Known rows, with every way that one mark hangs from another:
Z_646(Z_683): [ 19.3  -3.2   3.9 -24.5 -22.0  29.0  -0.4 -22.9  14.1 -11.6  -4.2  16.1
  -4.1  17.2 -12.3  12.7 -17.6  10.0  -8.9   6.5]
Z_683(Z_646(Z_638 Z_720) Z_924): [ 20.1  20.6  -8.7 -21.3 -41.3   7.9  -1.6 -22.9  30.4 -13.1  -4.2   0.3
  -3.8  19.6  -7.8 -63.7  -5.5  11.8 -41.3  16.4]
Z_638(Z_646(Z_683(Z_924(Z_277)) Z_720) Z_749): [  8.6  -3.7   6.9 -36.3 -20.9  26.9  -7.0 -46.9  22.3  -1.0 -13.7   6.7
  -4.3  21.2 -24.8  -3.0 -23.6   7.8  -9.4  10.4]
Z_277(Z_646(Z_638 Z_683 Z_720(Z_749)) Z_924): [ -6.3  24.2 -11.2 -17.5 -29.0  20.1   4.6 -42.4  27.9 -10.7   7.9 -17.6
   6.8  11.3   8.3   7.2 -21.4   9.0 -73.7   4.1]
Z_638(Z_646(Z_683 Z_720(Z_749))): [ 10.2   0.6  -4.6 -33.1 -12.4  35.4  -8.4 -35.5  30.4  -7.8   1.1   8.3
  -6.6  23.4 -23.5  27.3 -25.6  14.0 -15.3  11.5]
Z_646(Z_638(Z_749) Z_720): [ -9.0  16.1 -14.0 -23.9 -18.0  10.0 -12.4 -58.1  33.4  21.1   8.2   3.2
 -15.3   9.9 -12.8 -36.1 -30.7   0.2 -38.7  12.3]
Z_924(Z_277(Z_646(Z_683 Z_720))): [ 17.1 -12.7  -1.1 -18.5 -24.0  27.3   5.2   7.8  20.2 -14.3   6.4 -14.5
  -0.6   2.0   3.9  -8.4  -7.7  -6.8 -20.2   9.3]
Z_646(Z_638(Z_749) Z_683(Z_924(Z_277)) Z_720): [ 14.8  18.5  -0.7 -31.2 -30.4  13.7   1.0 -58.4  20.7  20.6  -5.1  -6.4
  -2.2   6.4 -10.8 -56.5 -22.0   6.5 -45.3   8.6]
Z_646(Z_638(Z_749) Z_683(Z_924(Z_277))): [  9.7  14.3   8.4 -30.0 -34.5  12.9   8.0 -48.3  13.6  10.1  -6.9  13.1
  -8.9   7.1  -7.8 -42.3 -18.6   4.1 -27.3  15.0]
Z_683(Z_646(Z_720(Z_749(Z_638)))): [  8.6  -3.3 -14.6 -18.3 -19.4  23.8 -10.9 -13.5  39.5  -7.5  15.2  10.1
  -3.1   6.0 -12.6 -19.1 -13.1   3.4 -24.6  24.6]
Z_638(Z_646): [ -0.9  -4.8   0.9 -26.1 -16.8  28.2  -6.9 -14.8  25.3 -22.7  -2.9  20.8
 -20.7  31.5 -20.3  30.7 -17.7   7.7   9.1  16.4]
Z_683(Z_646 Z_924): [ 22.5   5.2   3.3 -19.2 -39.2  13.1   1.4   0.7  20.0 -32.0 -10.0  19.4
  -0.6  24.0  -5.7 -37.6   1.9   9.0  -9.3  17.5]
Z_924(Z_277(Z_646(Z_638(Z_749) Z_683 Z_720))): [  3.7  -6.0  -2.4 -21.6 -27.2  21.0   4.6 -15.2  25.4   0.0   9.1 -12.2
  -7.4  -4.5   2.6 -23.9 -16.1  -9.5 -35.0  13.8]
Z_749(Z_638(Z_646(Z_720))): [ -4.6  -6.7  -9.3 -30.7  -9.6  31.6 -17.0 -45.0  35.3   1.2   6.1   5.5
 -17.7  18.6 -31.5  31.1 -23.4   6.8  -8.0  24.4]
Z_646(Z_638(Z_749) Z_683): [ -0.2   8.0   0.8 -28.5 -26.7  19.5  -1.9 -59.2  22.4  12.5   0.1  19.7
 -14.9   6.6 -13.4  -9.7 -31.0   5.7 -32.0  13.6]
Z_277(Z_646(Z_638 Z_683) Z_924): [ -5.9  15.4  -1.6 -15.4 -36.8  20.9   9.3 -32.1  19.3 -24.2  -1.0  -7.3
  -1.2  16.5   7.6  19.4 -16.5   9.0 -58.0   4.4]
Z_638(Z_646(Z_720) Z_749): [-11.5  -6.3  -3.6 -31.1 -11.1  24.4 -18.3 -44.9  32.9  -1.1  -2.5  14.2
 -15.2  24.2 -26.8  13.2 -31.1   2.5  -4.8  13.5]
Z_720(Z_646): [  8.1   3.1  -9.2 -22.0 -14.0  33.6   0.0   1.0  21.8 -24.3  13.0  17.9
 -20.4  28.2  -5.3  -4.9 -11.2   4.2  15.3  10.5]
Z_683(Z_646(Z_638) Z_924): [ 15.6  16.0  -1.2 -20.7 -44.2   8.0   4.3 -15.3  25.1 -21.7  -5.4  15.5
  -9.2  20.5  -4.6 -52.7  -3.3   9.4 -27.6  21.9]
Z_683(Z_924(Z_277)): [ 17.7   9.6   8.6 -20.9 -28.1  12.1   7.8   3.2   7.9 -15.8  -7.2  10.7
  -4.4  20.7  -0.5 -39.6   2.6  -0.3   6.0  14.0]
Z_720(Z_646(Z_638(Z_749) Z_683(Z_924(Z_277)))): [ 10.7  14.1  -1.4 -30.3 -27.5  28.8   9.4 -28.6  18.2  -5.6   5.9  12.9
 -17.9  16.5  -5.2 -39.9 -14.8   5.4  -6.9  13.2]

Rows:
[  3.3   9.0  -7.8 -29.4 -20.9  33.4   2.3 -37.3  25.2  -4.1  12.0  18.3
 -23.0  16.2  -9.6 -13.1 -24.5   7.2 -11.8  12.2] => Z_720(Z_646(Z_638(Z_749) Z_683))
[ 25.5   8.2  -2.6 -17.5 -31.5  13.6   4.2  13.5  25.4 -18.1   2.6   3.2
   5.9  11.5   0.7 -67.1   4.4   1.6 -16.3  19.9] => Z_683(Z_646(Z_720(Z_749)) Z_924(Z_277))
[  1.2 -12.0   0.1 -33.8 -15.3  37.6  -9.4 -46.5  28.3  -4.0   0.9  16.5
 -17.2  16.9 -32.2  49.0 -22.9  10.4  -3.5  25.4] => Z_749(Z_638(Z_646(Z_683)))
[  8.2  18.1  -7.8 -31.8 -29.7  14.0   2.7 -47.0  29.2  -3.0   6.2 -15.8
   4.4   4.0   0.1 -16.9 -21.0   3.9 -64.4  10.1] => Z_277(Z_646(Z_638 Z_683(Z_924) Z_720(Z_749)))
[  4.4  -9.4  -6.1 -34.3 -12.1  37.4 -14.0 -52.9  32.6   3.0   1.8   4.1
 -12.9  16.5 -34.5  39.6 -25.9  11.9 -14.5  21.0] => Z_749(Z_638(Z_646(Z_683 Z_720)))
[ 20.6   5.1  -3.9 -19.7 -30.0  16.2   1.2   0.2  29.2 -10.2   6.6   1.7
   4.5   5.6  -4.9 -59.3   2.8   1.2 -19.4  27.1] => Z_683(Z_646(Z_720(Z_749(Z_638))) Z_924(Z_277))
[ 13.2   3.6   7.7 -22.0 -31.5  11.2   9.9   6.5  11.1 -24.7  -4.8  -0.3
  -1.0  15.2   5.6 -30.8   2.4  -5.3  -5.8  14.5] => Z_683(Z_924(Z_277(Z_646)))
[ -1.2   4.8   0.0 -36.4 -12.4  27.7  -4.0 -47.0  27.6  -0.6   6.3  21.7
  -7.1  12.6 -23.6  23.5 -20.8   7.7  -9.5  28.5] => Z_720(Z_749(Z_638(Z_646(Z_683(Z_924)))))
[ -6.1  10.7  -9.0 -10.8 -24.7  18.8  -2.6 -14.6  22.9 -27.4   0.6 -17.3
   6.7  22.7   6.9  12.8 -11.7   3.5 -44.8  -0.6] => Z_277(Z_646(Z_720) Z_924)
[  3.7  -6.4  -4.8 -16.5 -17.5  20.0   3.6  14.1  26.2 -12.1  16.0  -9.6
  -3.2   0.4   8.3 -17.7  -6.7 -13.1 -16.3  16.0] => Z_924(Z_277(Z_646(Z_720(Z_749))))
[ -1.5  19.7  -9.2 -15.8 -33.4  20.4   3.5 -40.5  24.5 -15.3  -0.3 -22.0
   4.1  16.6   5.9   9.1 -19.7  10.4 -70.8  -0.3] => Z_277(Z_646(Z_638 Z_683 Z_720) Z_924)
[  0.7   1.9   2.7 -33.7 -13.3  28.8   0.8 -31.8  25.4   0.2   8.8  19.0
  -8.1   8.3 -18.9  12.7 -14.6   3.5  -2.8  30.7] => Z_720(Z_749(Z_638(Z_646(Z_683(Z_924(Z_277))))))
[ -1.3  -3.9  -1.7 -15.4 -28.4  16.4   9.5  10.1  23.3 -15.4  13.2  -3.5
 -16.9   2.1   9.0 -18.7  -5.7 -12.4 -18.7  20.1] => Z_924(Z_277(Z_646(Z_638)))
[  6.9   0.2  -6.2 -21.2 -24.7  22.1   8.4  -5.5  27.6  -2.2  16.5 -13.0
  -5.9  -4.9   6.5 -22.0 -12.4  -7.2 -37.2  15.9] => Z_924(Z_277(Z_646(Z_638 Z_683 Z_720(Z_749))))
[ 25.8  18.4  -2.6 -32.3 -18.5  20.6  -2.5 -42.9  18.7   3.4  -3.5   1.2
  13.7  15.1 -11.1 -22.7 -18.2  13.3 -33.0   3.8] => Z_646(Z_683(Z_924) Z_720(Z_749))
[ 11.3   7.9  -7.9 -28.9  -9.3  40.3   4.6 -12.4  23.2 -15.2  19.8  23.5
 -10.2  16.3  -4.6   1.6 -17.8   7.4   3.0  12.8] => Z_720(Z_646(Z_683) Z_749)
[ 35.2   8.3   1.6 -26.5 -25.9  23.5   2.4 -22.3  12.4  -2.9 -10.0  -8.8
   8.3  16.3  -9.4 -32.5  -8.3  10.4 -21.9   1.7] => Z_646(Z_683(Z_924(Z_277)) Z_720)
[ 26.6   5.5   1.5 -27.1 -23.9  36.8  10.6  -1.4  11.5 -24.5   1.6  10.6
 -10.0  25.0  -4.1 -20.9  -4.4   9.1  10.9   7.7] => Z_720(Z_646(Z_683(Z_924(Z_277))))
[ 15.8   0.5   8.9 -34.9 -25.9  30.0  -0.4 -31.2  16.9 -22.8 -15.6  16.7
  -9.5  33.4 -23.4  26.2 -16.3  17.1  -1.6  11.5] => Z_638(Z_646(Z_683(Z_924)))
[-18.1  27.6 -14.9 -12.9 -25.6  12.3   1.8 -32.1  31.2 -13.1  13.1 -15.6
   1.1  14.0  10.8  -2.4 -17.9   2.6 -66.2   8.1] => Z_277(Z_646(Z_638 Z_720(Z_749)) Z_924)
[ 10.2  28.8  -8.2 -33.4 -20.9  29.1  10.8 -33.5  24.0  -7.2  16.6  17.7
 -13.3  16.9  -2.7 -27.4 -17.5  11.1 -17.6  16.0] => Z_720(Z_646(Z_638 Z_683(Z_924)) Z_749)
[ 11.3  -5.8  -0.4 -34.8 -17.2  33.9  -6.9 -42.6  27.1   1.4  -2.3  -1.4
  -8.9  16.2 -29.2  16.1 -16.4   9.6 -10.7  22.7] => Z_749(Z_638(Z_646(Z_683(Z_924(Z_277)) Z_720)))
[ 17.1  16.0 -11.2 -26.0 -25.0  23.3  -4.2 -52.2  27.3  12.5   3.6  -6.1
  -7.8  11.7 -13.4 -17.9 -27.2  13.6 -48.9   5.0] => Z_646(Z_638 Z_683 Z_720)
[  2.1   3.7 -12.7 -17.8 -30.6  14.4  -9.8 -28.2  39.4  -1.7   8.0  10.1
 -12.3   8.8 -10.6 -43.0 -19.7   2.0 -38.9  19.6] => Z_683(Z_646(Z_638(Z_749) Z_720))
[ 10.4   2.4  -5.8 -34.1 -21.0  22.6  -2.9 -44.3  27.5  -4.5   4.8 -13.6
  11.4   1.9  -6.9   5.3 -19.9   2.5 -48.6  12.6] => Z_277(Z_646(Z_683(Z_924) Z_720(Z_749(Z_638))))
[  7.7   4.3 -10.5 -26.9 -29.3  21.1  -1.4 -38.9  31.1  -5.7   6.4 -18.2
  -4.2   5.2  -2.2   0.4 -23.6   2.6 -58.9   7.2] => Z_277(Z_646(Z_638 Z_683 Z_720))
[ -3.5  26.7 -18.2 -23.3 -13.9  11.8  -6.4 -43.6  35.7  15.2  19.4   1.5
 -11.9   8.6  -6.7 -32.4 -24.8   3.4 -42.4  16.1] => Z_646(Z_638 Z_720(Z_749))
[  7.8  17.1  -1.6 -23.9 -29.3   7.1   8.9 -10.4  20.9  -8.9   5.2  -8.5
  -1.0   8.0   6.7 -47.4  -3.4  -5.5 -28.5  17.2] => Z_683(Z_924(Z_277(Z_646(Z_638 Z_720(Z_749)))))
